Each row comes from the steps of one walk. Every step used is in the known rows, and no mark comes twice. Write the walk behind each row, first mark first.
In the rows, zero is written as 128.
Known rows
legu zorop: [127 77 173 156 81 118 94 162 126 129 143 123 116 121 150 125 131 64 131 149 130 110 135 134 87 83 77 136 159 95 138 146 162 158 110 107 120 127]
legu zorop bubolub: [119 75 176 129 110 126 105 154 130 165 174 150 85 101 143 131 112 83 122 162 147 91 147 150 81 98 88 135 161 88 116 132 175 163 128 134 128 141]
bubolub zorop: [149 100 129 150 98 110 108 156 121 128 160 121 117 140 161 127 123 66 150 158 129 130 144 147 113 97 61 101 169 94 165 161 158 127 101 120 122 144]
rumiz vozor: [148 81 153 156 121 119 115 175 163 168 126 141 144 124 146 121 141 74 129 158 101 142 142 120 109 134 71 123 178 114 150 144 141 168 144 122 133 134]
vozor legu muzapur vurumo: [120 77 160 142 124 123 131 163 86 138 154 128 138 110 131 118 184 70 106 147 115 101 175 97 75 126 91 142 194 96 145 133 137 199 166 123 159 90]
vozor rumiz: [148 62 125 183 132 112 76 148 146 149 149 126 149 133 140 100 149 71 123 141 119 146 136 123 112 107 85 120 164 105 160 158 158 143 95 129 117 139]
muzapur vurumo rumiz vozor: [144 56 143 166 148 130 123 168 181 171 133 155 173 120 122 109 159 77 153 144 103 121 159 97 94 126 93 140 182 123 149 152 130 181 147 118 143 123]
vozor legu: [164 69 144 161 123 105 118 168 109 146 125 133 135 135 142 92 154 70 105 155 116 142 156 148 97 131 77 123 173 115 164 115 176 187 121 107 138 117]
rumiz vozor bubolub vurumo muzapur: [124 83 145 135 127 85 92 168 152 174 161 152 137 116 158 109 159 83 173 119 95 161 151 130 96 147 60 109 164 121 136 163 136 139 176 150 117 126]
bubolub vurumo legu zorop: [151 62 183 150 68 97 96 178 126 129 153 127 125 140 163 117 132 76 152 126 108 130 130 127 103 89 72 139 148 93 131 147 156 142 134 117 139 88]
bubolub vurumo legu: [176 67 153 150 105 91 111 169 139 150 158 128 142 154 160 101 152 90 156 129 100 145 148 119 140 128 71 116 156 102 144 140 146 128 156 132 148 91]
keki zorop rumiz: [152 92 139 167 120 144 90 140 169 146 127 127 131 128 155 109 152 87 144 153 135 136 150 107 118 107 88 132 156 112 177 143 136 145 97 110 135 142]
vurumo muzapur: [138 104 129 152 124 109 107 153 137 161 144 133 136 111 158 123 145 97 148 126 111 156 160 131 100 134 65 104 170 116 141 135 126 140 147 126 118 133]
muzapur vurumo: [134 86 141 144 135 121 115 128 137 147 159 128 139 125 122 108 181 79 127 145 122 98 185 92 106 133 82 131 189 97 154 141 151 154 154 133 148 132]
muzapur vurumo rumiz: [140 57 125 174 155 134 120 136 161 150 153 139 166 127 113 100 175 78 159 140 131 97 179 101 101 112 102 133 175 117 152 146 139 163 129 116 140 124]
bubolub vurumo rumiz vozor legu: [163 39 149 173 140 101 118 190 139 159 118 159 161 143 139 86 155 69 139 141 90 155 146 137 91 127 83 135 163 129 160 136 161 203 135 109 128 96]
zorop legu muzapur vurumo rumiz: [125 55 137 180 157 146 134 156 149 150 165 149 153 121 124 115 166 72 157 151 134 91 168 102 100 108 113 138 179 107 148 155 126 175 133 121 141 110]
bubolub vozor legu zorop: [148 74 180 150 74 104 117 167 97 108 138 139 115 139 157 106 135 54 129 134 111 127 143 147 73 87 77 138 156 92 155 119 168 182 105 110 120 96]
keki zorop: [151 76 128 163 118 129 105 142 130 127 131 111 115 141 175 113 146 81 154 150 124 147 154 141 130 120 85 137 162 109 160 167 137 127 104 110 115 145]
rumiz vozor legu zorop: [142 58 188 153 83 104 101 198 123 139 113 142 133 119 152 118 130 63 116 148 101 140 126 145 62 100 74 150 163 107 144 135 170 203 118 98 133 107]
keki zorop legu muzapur vurumo rumiz: [128 49 134 177 157 151 129 156 147 138 158 145 148 125 137 115 164 74 171 146 130 104 167 108 106 110 120 151 174 110 151 170 118 166 121 116 135 110]
muzapur vurumo legu: [172 80 151 138 115 108 122 160 146 158 151 128 154 124 138 106 161 94 139 135 107 123 166 96 114 135 84 128 183 99 142 128 134 146 166 128 179 104]
zorop vozor bubolub vurumo: [127 63 158 136 119 106 106 145 151 163 177 140 107 153 133 89 172 45 143 164 134 86 159 109 126 134 80 113 167 116 150 163 173 141 141 147 131 130]
vozor bubolub zorop legu muzapur vurumo: [108 84 155 131 126 124 119 167 122 147 188 145 118 111 139 130 163 58 141 163 134 88 163 111 92 123 92 130 195 84 150 170 141 157 151 143 153 128]
rumiz vozor bubolub zorop: [139 91 144 131 96 104 98 181 149 163 155 137 123 116 155 124 124 49 159 170 123 131 129 151 90 112 70 104 177 108 155 180 156 139 122 130 135 155]
keki zorop legu: [153 71 133 170 144 132 107 155 163 142 146 147 104 156 173 113 132 79 157 159 125 145 151 156 153 135 90 137 161 99 173 164 158 125 90 125 112 158]
rumiz vozor bubolub zorop keki: [134 83 149 125 117 112 114 174 165 193 180 169 89 84 142 122 121 62 155 187 141 95 147 176 74 125 84 103 184 106 136 179 162 142 119 136 132 160]
keki zorop rumiz vozor: [154 83 155 161 119 136 97 173 186 168 112 146 146 121 154 117 143 87 142 157 107 155 139 101 106 125 82 139 166 121 171 149 126 169 122 113 139 136]
zorop bubolub vozor: [150 96 147 129 123 121 144 126 128 143 189 160 93 137 151 110 131 79 141 143 129 105 172 140 115 126 84 107 166 81 147 110 150 139 132 157 118 127]
keki zorop bubolub vozor legu: [165 73 150 136 126 109 137 151 102 130 155 156 99 143 164 92 140 77 134 139 115 142 169 159 98 131 88 132 166 95 161 110 164 172 118 132 123 109]
vurumo rumiz vozor: [153 58 141 177 137 130 121 178 180 173 121 151 164 123 138 112 139 76 152 153 106 139 140 121 100 118 91 126 170 126 150 150 130 177 130 109 131 126]
bubolub vozor: [156 100 140 153 107 116 138 129 123 117 166 137 117 157 158 102 150 67 150 134 116 122 168 126 128 121 79 105 166 90 169 120 139 134 120 139 111 118]
keki zorop rumiz vozor bubolub vurumo: [133 66 158 143 124 106 84 160 170 164 155 149 127 138 152 95 171 64 168 146 112 137 143 120 111 127 81 133 158 116 161 179 155 142 147 144 127 135]

Write each row's walk
[146 64 132 166 108 122 91 159 151 148 161 134 130 152 139 103 128 58 127 157 128 118 135 100 114 106 81 110 169 103 171 170 158 141 68 125 130 135]  bubolub zorop vozor rumiz
[136 82 162 155 93 120 151 176 64 115 152 131 120 129 164 116 153 58 114 146 113 129 152 133 87 111 86 119 174 93 153 120 128 194 142 116 130 71]  bubolub vozor legu muzapur
[145 55 139 174 123 127 94 153 162 160 151 136 139 146 128 94 146 63 109 156 129 110 143 88 118 120 90 118 172 111 165 155 157 155 86 127 133 132]  zorop vozor rumiz
[139 57 141 169 138 132 146 153 114 128 159 146 161 126 127 99 175 65 153 132 120 101 177 100 82 105 111 136 176 110 152 135 122 192 138 116 140 79]  bubolub vozor legu muzapur vurumo rumiz
[150 92 183 148 87 129 87 165 169 157 143 139 153 108 132 116 148 90 134 142 126 110 142 81 82 87 86 142 161 98 153 121 144 169 128 115 174 106]  muzapur vurumo legu zorop rumiz
[149 48 141 175 140 117 116 173 173 162 137 155 159 140 139 103 151 72 168 138 100 141 143 115 111 121 83 131 161 125 151 162 141 169 140 122 118 111]  bubolub vurumo rumiz vozor
[127 67 149 142 124 94 94 143 139 154 178 132 118 144 143 93 175 55 156 148 128 112 156 137 121 125 75 114 162 106 150 168 173 130 150 149 120 134]  vozor bubolub vurumo
[151 64 129 158 134 118 96 128 138 134 177 152 119 142 160 99 134 78 148 123 117 145 151 136 115 113 96 128 158 85 160 156 148 127 90 154 104 129]  keki zorop bubolub vozor rumiz
[140 72 142 135 137 134 112 138 138 162 165 142 83 116 161 120 125 96 138 162 143 121 162 153 112 128 93 137 167 97 132 147 155 139 123 134 121 154]  keki zorop bubolub
[113 57 162 142 133 127 114 184 162 186 148 149 156 90 126 113 166 51 149 167 124 102 145 113 69 125 108 131 190 126 132 173 126 186 164 129 156 127]  legu muzapur vurumo rumiz vozor bubolub
[174 57 153 132 117 101 109 162 135 159 169 140 113 143 171 106 135 101 162 130 108 143 151 137 137 131 81 132 153 99 132 148 148 123 155 143 146 100]  keki zorop bubolub vurumo legu
[130 49 140 175 145 137 134 163 119 142 149 138 163 113 121 102 177 72 141 144 125 100 171 103 78 108 110 140 182 118 144 141 128 201 140 107 146 92]  vozor legu muzapur vurumo rumiz
[134 90 130 150 126 94 101 147 128 148 163 138 131 131 161 114 161 94 167 109 101 159 163 126 114 135 57 107 155 109 143 150 135 129 158 140 104 115]  bubolub vurumo muzapur
[139 66 180 157 81 105 101 178 105 128 126 130 124 123 149 112 135 61 117 148 120 127 136 149 69 88 78 146 163 103 147 129 180 189 107 99 129 111]  vozor legu zorop
[134 95 175 160 89 137 84 155 167 150 141 135 130 115 137 118 139 74 127 156 141 107 139 101 84 76 81 131 153 103 161 127 157 171 101 111 141 130]  legu zorop rumiz
[144 60 188 137 69 93 89 182 133 142 158 131 126 129 158 111 138 67 157 135 115 122 123 137 94 89 79 139 150 99 128 157 163 143 141 124 148 100]  vozor bubolub vurumo legu zorop
[131 75 163 138 105 128 149 171 63 122 160 142 97 120 177 120 141 69 122 149 121 130 154 144 83 114 98 135 171 89 142 127 127 188 137 124 125 81]  keki zorop bubolub vozor legu muzapur
[116 76 154 152 135 139 126 156 120 136 167 137 120 122 151 129 170 75 138 152 123 104 172 101 113 130 99 151 187 88 152 165 129 155 146 133 143 116]  keki zorop legu muzapur vurumo
[130 58 153 143 144 120 106 173 185 190 144 153 164 100 120 98 166 55 157 163 123 108 150 120 77 133 103 129 185 130 141 168 142 174 155 130 153 147]  muzapur vurumo rumiz vozor bubolub
[138 87 184 154 95 128 92 182 185 171 119 151 147 108 140 127 132 77 126 157 112 132 124 98 80 98 75 138 163 109 156 136 142 188 127 111 144 126]  legu zorop rumiz vozor
[135 65 178 136 87 106 124 206 112 162 159 131 136 114 168 126 149 69 145 150 102 132 127 113 102 123 85 125 172 105 123 160 113 167 186 130 160 74]  rumiz vozor bubolub vurumo legu muzapur
[153 82 187 151 88 123 94 199 189 178 117 151 157 107 146 123 124 85 134 150 104 141 121 97 82 102 78 141 165 111 150 130 134 183 134 109 162 109]  vurumo legu zorop rumiz vozor
[160 45 149 165 147 112 124 189 146 165 113 160 170 121 124 90 161 72 128 143 96 143 158 121 74 133 93 144 182 126 160 127 154 214 139 106 150 103]  muzapur vurumo rumiz vozor legu
[166 70 159 161 123 118 105 191 153 165 97 152 148 126 152 99 149 81 119 154 98 169 141 125 84 129 79 143 169 123 175 127 152 204 120 102 147 117]  keki zorop rumiz vozor legu
[144 67 182 133 101 117 116 167 151 172 173 160 101 84 134 121 135 87 139 159 132 79 158 142 71 111 96 137 174 93 113 147 154 155 134 124 154 115]  muzapur vurumo legu zorop keki
[134 84 172 152 92 125 126 210 99 149 130 139 136 105 159 130 134 65 112 166 110 143 128 115 66 104 77 126 177 103 158 137 129 214 137 105 151 84]  bubolub zorop rumiz vozor legu muzapur
[152 88 129 160 129 116 109 166 157 143 172 151 103 154 161 122 112 67 155 166 129 131 143 158 139 117 73 108 167 89 177 159 168 122 87 132 115 155]  bubolub zorop legu
[145 68 193 137 76 130 122 171 156 152 148 135 120 133 132 111 139 67 120 160 127 71 154 71 97 113 87 139 175 106 137 132 147 167 126 109 175 101]  muzapur vurumo legu zorop vozor
[120 73 171 138 119 131 140 165 96 144 155 134 129 116 123 113 182 64 97 159 121 80 176 72 79 134 94 139 199 102 147 129 138 206 159 118 168 89]  zorop vozor legu muzapur vurumo
[156 72 125 175 122 109 97 134 137 125 164 138 145 153 151 92 150 65 141 120 107 146 146 121 121 109 85 115 161 89 173 148 146 133 91 144 108 121]  bubolub vozor rumiz
[128 67 193 118 87 120 106 171 165 179 159 139 121 112 125 101 153 48 129 173 141 62 150 92 81 123 99 131 186 115 131 152 157 163 138 126 180 126]  muzapur vurumo legu zorop vozor bubolub
[162 56 155 154 113 125 129 169 125 142 116 134 112 152 150 88 150 64 111 169 120 125 161 119 106 138 91 136 175 124 168 129 162 186 97 97 142 116]  keki zorop vozor legu
[152 98 150 151 107 124 100 180 181 172 131 150 147 121 146 125 126 77 140 162 111 142 131 104 95 108 66 115 172 110 173 145 137 166 120 119 143 135]  bubolub zorop rumiz vozor
[168 62 166 135 107 85 104 187 160 177 152 140 145 134 159 96 153 75 162 137 97 145 136 126 120 138 77 119 164 113 136 152 143 137 173 141 160 102]  rumiz vozor bubolub vurumo legu
[136 74 139 135 116 108 102 175 161 164 160 146 144 113 136 117 140 50 175 158 122 116 143 133 77 111 83 115 182 112 153 184 150 151 130 130 144 149]  muzapur vurumo rumiz vozor bubolub zorop
[127 36 155 166 122 122 104 157 166 153 167 148 135 142 125 89 157 46 174 153 141 82 150 116 98 93 102 128 153 126 140 170 161 158 112 121 122 112]  legu zorop vozor bubolub vurumo rumiz
[132 81 174 156 103 130 127 204 108 160 123 140 144 104 152 125 149 71 98 166 110 140 132 108 71 112 85 132 180 111 153 125 126 223 149 106 152 83]  zorop rumiz vozor legu muzapur
